Every row comes from one small tree of marks. Brackets hold a mark, then the marks that hang from it, in the order of their numbers. Every link used is in the known rows. Which tree was each row made from?
Known rows:
[Z_211 Z_240 [Z_644 Z_54 [Z_995 Z_558]]]: -7.046; 0.975; -3.753; -2.186; -1.103; -1.362; -1.253; 1.244; 1.287; 1.108; 2.859; -1.869; -3.325; -2.115; 4.166; 0.906; 1.408; 1.098; -2.222; -2.076
[Z_211 Z_644]: -8.033; 1.262; -2.485; -1.231; 3.598; -4.170; -1.134; 0.120; 0.309; -0.780; 2.160; -0.329; -0.621; -0.061; 1.224; 0.791; -0.563; -0.868; -3.685; -2.961
[Z_644 Z_54 Z_211]: -4.535; 1.611; -2.926; 2.799; -4.544; -6.282; -0.702; -2.083; 3.684; 1.538; 1.061; 0.910; -4.635; -2.086; 0.933; -0.381; -1.387; 1.251; -1.640; -1.038
[Z_644 Z_54]: -5.852; 4.496; -2.253; 1.148; -0.958; -5.011; -0.448; -2.909; 0.070; 2.652; 1.410; -2.044; -3.613; -3.524; 0.384; -1.031; -2.967; -0.830; -2.897; -1.129
[Z_649 Z_240]: -7.405; 3.049; -3.865; -1.343; 3.233; -6.840; -1.939; 0.122; 1.644; -0.106; 0.887; -0.825; -0.005; -1.150; -5.518; 0.874; -4.159; -2.986; -4.028; -0.642
[Z_240 Z_69 Z_649 Z_922]: -3.989; 4.197; -4.010; 0.852; 1.309; 1.746; 1.965; 2.072; 4.259; -1.052; -0.234; -0.137; -0.577; 2.160; 0.361; 2.042; -7.087; -3.733; -4.313; -0.285
[Z_240 [Z_649 Z_644] Z_922]: -5.541; 5.106; -4.651; 1.697; 3.533; -3.381; -0.769; 0.849; 1.292; -1.692; 0.286; -1.199; -0.815; 0.601; -1.399; 2.790; -4.336; -3.707; -3.901; -0.960
[Z_54 Z_644]: -6.227; 2.486; -4.069; 1.028; 3.619; -6.230; -2.024; -3.249; 2.240; 1.293; 2.194; 2.685; -4.651; 2.439; -1.731; -0.385; -2.613; 0.005; -4.768; -3.047
[Z_240 Z_69 [Z_649 [Z_644 Z_211]] Z_922]: -3.768; 3.720; -4.828; 2.100; -2.178; -0.522; 0.070; 2.944; 3.887; -1.838; -1.281; 0.787; -0.102; 3.281; 0.000; 2.673; -6.688; -4.359; -2.475; -0.270
[Z_240 Z_649]: -5.590; 5.319; -2.864; 0.971; 3.738; -3.860; -0.140; 1.093; 1.534; -1.827; -0.198; 0.574; -1.816; -0.294; -1.779; 0.746; -6.261; -0.750; -5.348; -0.531
[Z_54 [Z_644 [Z_211 [Z_240 Z_69 Z_922]]]]: -4.567; -1.376; -5.135; 2.290; 0.569; -4.362; -1.966; -2.067; 6.870; 1.872; 2.501; 4.203; -5.397; 4.527; -0.182; 0.974; -0.305; 1.663; -2.702; -3.583
[Z_644 Z_211]: -5.484; 1.454; -5.152; 3.092; 0.054; -6.641; -1.290; -0.682; 4.732; -0.237; 1.606; 2.629; -1.734; 0.217; -0.698; 0.529; -2.216; 0.602; -2.466; -1.426
[Z_211 [Z_240 Z_69 Z_649 Z_922] Z_644]: -5.825; -1.895; -2.655; -1.474; 2.598; 2.230; -0.140; 3.022; 4.773; 0.318; 1.872; -0.766; -1.413; 2.596; 3.202; 3.252; 0.137; -0.016; -2.371; -3.402
[Z_211 Z_240 [Z_644 Z_54]]: -7.135; -1.650; -1.426; -1.357; 1.086; -2.539; -1.796; -0.443; 1.867; 2.883; 3.056; -2.108; -3.596; -1.441; 3.294; 1.074; 3.001; 2.013; -1.324; -3.966
[Z_649 [Z_240 Z_69 Z_922] Z_644]: -6.905; 3.554; -5.303; -0.886; -0.945; -5.260; -2.992; 1.521; 0.490; 0.192; -0.394; -2.106; 2.151; 1.039; -4.945; 2.233; -5.343; -7.390; -1.411; -0.527
[Z_211 [Z_240 Z_649] [Z_644 Z_54]]: -6.270; -0.922; -0.349; -1.575; 1.218; -1.395; -1.214; 1.266; 2.217; 0.996; 1.549; -1.549; -4.348; -0.660; 2.913; 1.665; 1.240; 2.585; -2.435; -3.320
[Z_644 Z_54 [Z_211 Z_240] Z_995]: -2.385; 2.687; -5.228; 3.067; -6.610; -4.254; -1.656; -0.946; 5.489; 1.658; 1.189; 0.891; -6.653; -0.578; 2.184; 0.770; -1.026; 1.413; -1.114; 0.645
[Z_54 [Z_644 Z_211 [Z_995 Z_558]]]: -5.345; 3.173; -6.860; 1.465; -0.957; -5.817; -1.660; -0.918; 4.247; -1.283; 1.703; 4.969; -5.070; 2.823; -0.439; -0.088; -3.130; 0.640; -4.889; -1.095
[Z_211 Z_240]: -6.498; 1.285; -4.815; 1.549; 4.313; -3.880; -2.094; -1.025; 3.396; 3.396; 3.173; -0.843; -1.680; -1.069; -0.438; 0.845; -0.834; 0.761; -1.961; -2.970
[Z_922 [Z_240 Z_69 [Z_649 Z_644]]]: -7.422; 6.771; -3.295; 5.601; 0.602; -2.492; -0.374; 2.547; -2.348; -2.407; -0.473; -0.761; 0.922; 1.839; 2.327; 1.319; -6.843; -1.979; -2.911; 0.298
[Z_644 Z_211 [Z_995 Z_558]]: -5.422; 5.295; -8.412; 1.966; -3.024; -4.936; -0.483; 1.859; 3.817; -2.926; 1.319; 2.900; -1.293; -0.824; 0.571; 0.274; -4.547; -0.779; -3.775; 1.384
[Z_922 Z_240]: -8.671; 5.500; -4.316; 6.043; 4.419; -4.977; -0.402; -0.782; -1.818; -0.699; 2.622; -1.213; 0.150; -0.522; 2.214; 0.895; -2.724; -0.251; -3.358; -0.699
[Z_649 [Z_240 Z_922] [Z_644 Z_995]]: -6.402; 5.831; -6.765; -0.409; -0.009; -7.017; -3.751; 0.764; 0.199; -1.259; 0.097; -2.286; 0.362; 0.626; -5.252; 2.903; -4.329; -7.265; -2.517; 0.874
[Z_644 Z_54 [Z_211 Z_240]]: -4.322; -0.522; -3.219; 2.841; -4.055; -5.262; -1.490; -1.789; 5.253; 3.334; 1.883; 0.538; -5.360; -1.922; 1.535; 0.290; 0.723; 2.855; -0.353; -2.071

Write each row's tree:
-5.126; 4.788; -4.743; 0.334; -6.637; -9.133; -4.385; 0.920; 0.642; -0.976; -1.519; -0.580; -2.414; -0.187; -4.458; 1.527; -4.222; -4.325; -1.142; 1.408	[Z_649 Z_240 [Z_644 Z_54 Z_211 Z_995]]
-5.800; 1.758; -6.108; 3.114; -1.813; -5.933; -3.503; 0.392; 2.626; 1.266; 1.100; 0.412; -0.181; 1.174; -0.707; 1.724; -2.177; -2.381; 0.308; -2.090	[Z_649 [Z_644 [Z_211 [Z_240 Z_69 Z_922]]]]
-3.926; 2.688; -5.973; 2.368; -0.735; -6.341; -2.367; -2.144; 4.971; -0.631; 1.390; 4.975; -6.379; 4.494; -0.898; 0.457; -2.744; 0.500; -4.482; -1.181	[Z_54 [Z_644 Z_211 Z_995]]
-6.365; 2.188; -4.655; -1.381; 1.483; -2.916; -0.486; 0.765; 3.512; 0.302; 0.821; -1.325; 0.867; 0.506; -4.063; 1.847; -4.680; -4.997; -3.313; -0.408	[Z_649 [Z_240 Z_69 Z_922]]
-4.405; 5.077; -4.333; 1.248; -0.384; 0.142; 0.187; 2.566; 2.102; -1.280; -1.086; -0.703; 0.356; 2.502; -0.232; 2.300; -7.468; -5.381; -3.083; -0.361	[Z_240 Z_69 [Z_649 Z_644] Z_922]
-7.775; 3.591; -5.414; -0.523; 1.806; -7.745; -3.524; 0.309; -0.061; -0.129; 0.618; -2.413; 1.259; -0.302; -5.687; 2.569; -3.137; -6.300; -2.016; -0.944	[Z_649 [Z_240 Z_922] Z_644]
-5.249; -1.001; -4.787; 2.389; 1.512; -6.421; -2.751; -2.417; 5.894; 1.676; 2.478; 4.449; -5.814; 3.646; -0.975; 0.533; -0.131; 2.647; -3.109; -3.635	[Z_54 [Z_644 [Z_211 Z_240]]]
-7.308; 4.037; -3.291; -2.252; -1.756; -2.748; -0.121; 0.686; -0.879; -1.484; 1.564; -1.455; -2.276; -2.312; 3.295; -0.066; -1.628; -1.265; -3.959; -0.678	[Z_211 [Z_644 Z_54 [Z_995 Z_558]]]
-5.106; 1.658; -7.133; 1.542; -0.695; -5.148; -2.160; -0.725; 5.316; -0.186; 2.367; 4.631; -5.532; 2.916; 0.000; 0.345; -1.752; 1.752; -3.979; -1.763	[Z_54 [Z_644 [Z_211 Z_240] [Z_995 Z_558]]]
-7.146; 6.111; -3.001; 5.413; 1.781; -1.449; 0.913; 2.182; -0.929; -2.349; 0.087; -0.294; 0.333; 1.534; 2.583; 1.194; -6.546; -0.807; -3.880; 0.416	[Z_922 [Z_240 Z_69 Z_649]]
-3.232; -0.073; -2.368; 2.498; -5.901; -2.839; -0.639; 0.375; 5.862; 2.174; 0.161; 1.140; -5.309; -0.398; 1.807; 0.474; -2.037; 2.484; -0.725; -1.243	[Z_644 Z_54 [Z_211 [Z_240 Z_69 Z_649]]]
-5.080; -1.377; -5.239; 2.521; 1.894; -5.611; -2.371; -2.639; 6.531; 1.818; 3.023; 4.074; -5.860; 3.756; -0.536; 1.161; 0.658; 2.271; -2.997; -3.843	[Z_54 [Z_644 [Z_211 [Z_240 Z_922]]]]
-6.652; -1.784; -2.826; -1.214; 5.352; -0.237; -0.828; 1.831; 4.195; -0.078; 2.865; -1.089; -2.310; 1.331; 2.401; 3.545; 2.275; 1.187; -2.940; -3.860	[Z_211 [Z_240 Z_649 Z_922] Z_644]
-6.001; 3.612; -2.380; -1.353; -1.421; -3.249; -0.777; -0.410; -0.070; -0.691; 1.202; -1.281; -3.585; -0.655; 2.849; 0.566; -1.252; -1.369; -3.588; -0.804	[Z_211 [Z_644 Z_54 Z_995]]
-5.691; 0.604; -2.717; -1.250; -0.734; -1.824; -1.929; 0.018; 2.147; 1.807; 2.547; -1.898; -4.532; -0.360; 3.651; 1.423; 1.797; 1.007; -1.813; -2.121	[Z_211 Z_240 [Z_644 Z_54 Z_995]]
-6.358; 6.343; -7.866; 2.331; -3.478; -7.412; -3.131; 1.588; 0.041; -2.004; 0.297; 1.144; 0.132; -0.453; -0.865; 0.586; -4.845; -3.426; -1.870; 0.487	[Z_649 [Z_644 Z_211 [Z_995 Z_558]]]
-7.010; 5.828; -3.513; 6.284; -0.599; -2.970; -0.399; 2.817; -1.204; -2.905; -0.633; 0.236; 0.543; 2.257; 2.487; 1.635; -6.272; -1.318; -2.573; 0.350	[Z_922 [Z_240 Z_69 [Z_649 [Z_644 Z_211]]]]
-5.336; -0.229; -3.716; -0.975; 0.231; -0.357; -1.142; -0.567; 3.489; 1.987; 3.477; -2.688; -4.438; -0.010; 4.414; 2.699; 3.465; 0.146; -1.701; -2.405	[Z_211 [Z_240 Z_922] [Z_644 Z_54 Z_995]]
-7.425; 4.501; -2.952; -0.939; -2.461; -8.879; -3.976; -0.161; -2.044; 0.764; -0.708; -2.889; -0.732; -2.308; -5.290; 0.686; -4.133; -4.855; -1.510; -0.449	[Z_649 Z_240 [Z_644 Z_54]]
-4.263; 3.295; -6.637; 1.791; -7.108; -3.594; -0.645; 0.662; 4.490; 0.653; 1.582; 0.762; -4.922; -2.847; 2.807; -0.036; -1.480; 1.622; -1.685; 0.750	[Z_644 Z_54 [Z_211 Z_240] [Z_995 Z_558]]
-2.545; 4.841; -4.807; 2.955; -7.099; -5.287; -0.938; -1.332; 3.976; -0.093; 0.340; 1.316; -5.996; -0.687; 1.544; 0.167; -3.116; -0.137; -2.371; 1.563	[Z_644 Z_54 Z_211 Z_995]
-3.294; 2.534; -7.440; 3.307; -2.108; -4.655; -2.218; 0.375; 6.548; -0.080; 1.739; 2.547; -3.676; 1.657; 0.476; 1.732; -1.900; 0.690; -1.949; 0.227	[Z_644 [Z_211 Z_240] Z_995]
-4.945; 4.405; -7.166; 3.304; -2.745; -7.098; -4.307; 0.622; 1.873; -0.034; 0.556; 0.861; -1.554; 1.277; -0.969; 1.606; -3.013; -2.423; -0.602; -0.367	[Z_649 [Z_644 [Z_211 Z_240] Z_995]]
-7.831; 5.861; -3.680; 6.508; 2.203; -5.501; -1.115; 1.632; -1.765; -3.129; 0.376; 0.014; -0.287; 1.009; 1.699; 1.982; -4.158; -0.032; -3.152; -0.026	[Z_922 [Z_240 [Z_649 [Z_644 Z_211]]]]
-2.088; 2.176; -5.836; 3.156; -5.948; -3.252; -1.040; -1.490; 6.455; 1.878; 1.786; 0.301; -6.594; -0.259; 2.727; 1.706; 0.178; 0.906; -1.033; 0.401	[Z_644 Z_54 [Z_211 [Z_240 Z_922]] Z_995]
-6.302; 3.687; -3.746; -1.088; -4.034; -5.025; -2.441; 0.440; -0.151; 1.471; -0.754; -3.398; 0.174; -0.509; -3.657; 1.594; -4.677; -6.949; -0.814; -0.233	[Z_649 [Z_240 Z_69 Z_922] [Z_644 Z_54]]
-5.161; 3.177; -8.725; 2.027; -2.548; -3.907; -1.217; 2.133; 5.402; -1.116; 2.145; 2.524; -1.967; -0.646; 1.144; 0.923; -2.291; 0.859; -2.472; 0.358	[Z_644 [Z_211 Z_240] [Z_995 Z_558]]
-5.581; 5.801; -6.596; -0.733; -2.653; -4.560; -3.037; 1.962; 0.724; -0.930; -0.917; -1.869; 1.220; 2.012; -4.454; 2.627; -6.472; -8.452; -1.927; 1.351	[Z_649 [Z_240 Z_69 Z_922] [Z_644 Z_995]]
-7.984; 3.988; -4.811; -2.000; 1.346; -2.997; -0.539; 1.849; -0.243; -2.686; 1.975; -0.158; -0.196; -0.720; 2.098; 0.656; -2.185; -1.816; -4.582; -0.946	[Z_211 [Z_644 [Z_995 Z_558]]]
-7.172; 6.835; -2.601; 5.573; -0.944; -2.371; -0.151; 2.012; -2.681; -1.833; -0.662; -1.346; -0.084; 1.137; 2.878; 1.104; -6.514; -1.733; -2.652; 0.511	[Z_922 [Z_240 Z_69 [Z_649 [Z_644 Z_54]]]]
-6.046; 6.675; -4.298; -0.871; -4.187; -8.143; -4.125; 0.335; -1.764; -0.296; -1.224; -2.695; -1.731; -1.326; -4.794; 1.011; -5.305; -5.949; -2.021; 1.446	[Z_649 Z_240 [Z_644 Z_54 Z_995]]
-7.692; 7.932; -4.191; 5.990; 2.440; -4.677; -1.158; 1.588; -2.885; -3.355; 0.229; -0.962; -0.343; 1.067; 1.695; 1.888; -5.245; -1.297; -3.813; 0.770	[Z_922 [Z_240 [Z_649 [Z_644 Z_995]]]]
-7.256; 7.969; -3.400; 5.939; 0.917; -4.579; -0.951; 1.107; -3.168; -2.715; 0.041; -1.573; -1.432; 0.219; 2.198; 1.599; -4.953; -1.040; -3.502; 0.948	[Z_922 [Z_240 [Z_649 [Z_644 Z_54 Z_995]]]]
-3.815; 1.190; -6.158; 2.435; -0.371; -5.707; -2.912; -1.850; 6.056; 0.623; 2.045; 4.635; -6.798; 4.498; -0.488; 0.928; -1.239; 1.612; -3.570; -1.813	[Z_54 [Z_644 [Z_211 Z_240] Z_995]]
-4.669; -1.061; -4.698; 2.353; 2.016; -5.119; -2.090; -1.747; 6.644; 0.894; 2.240; 4.317; -6.228; 4.142; -0.707; 1.418; -0.166; 2.571; -3.587; -3.472	[Z_54 [Z_644 [Z_211 [Z_240 Z_649 Z_922]]]]
-4.955; 2.614; -3.243; 1.119; -1.082; -1.428; -1.853; 1.871; 2.478; 2.193; -0.114; -0.981; -1.800; 0.460; 0.118; 0.927; -4.726; -0.772; -1.248; -1.641	[Z_211 [Z_240 Z_69 [Z_649 [Z_644 Z_54]]]]
-8.213; 6.806; -3.452; 5.997; 3.390; -5.044; -1.076; 1.338; -2.972; -2.761; 0.531; -1.034; 0.019; 0.472; 1.448; 1.700; -4.704; -0.815; -3.517; -0.116	[Z_922 [Z_240 [Z_649 Z_644]]]
-4.583; 3.158; -8.677; 1.830; -4.435; -2.214; -0.726; 2.948; 5.814; -0.904; 1.466; 2.756; -1.386; 0.298; 1.642; 0.696; -3.888; 0.000; -2.081; 0.658	[Z_644 [Z_211 [Z_240 Z_69]] [Z_995 Z_558]]
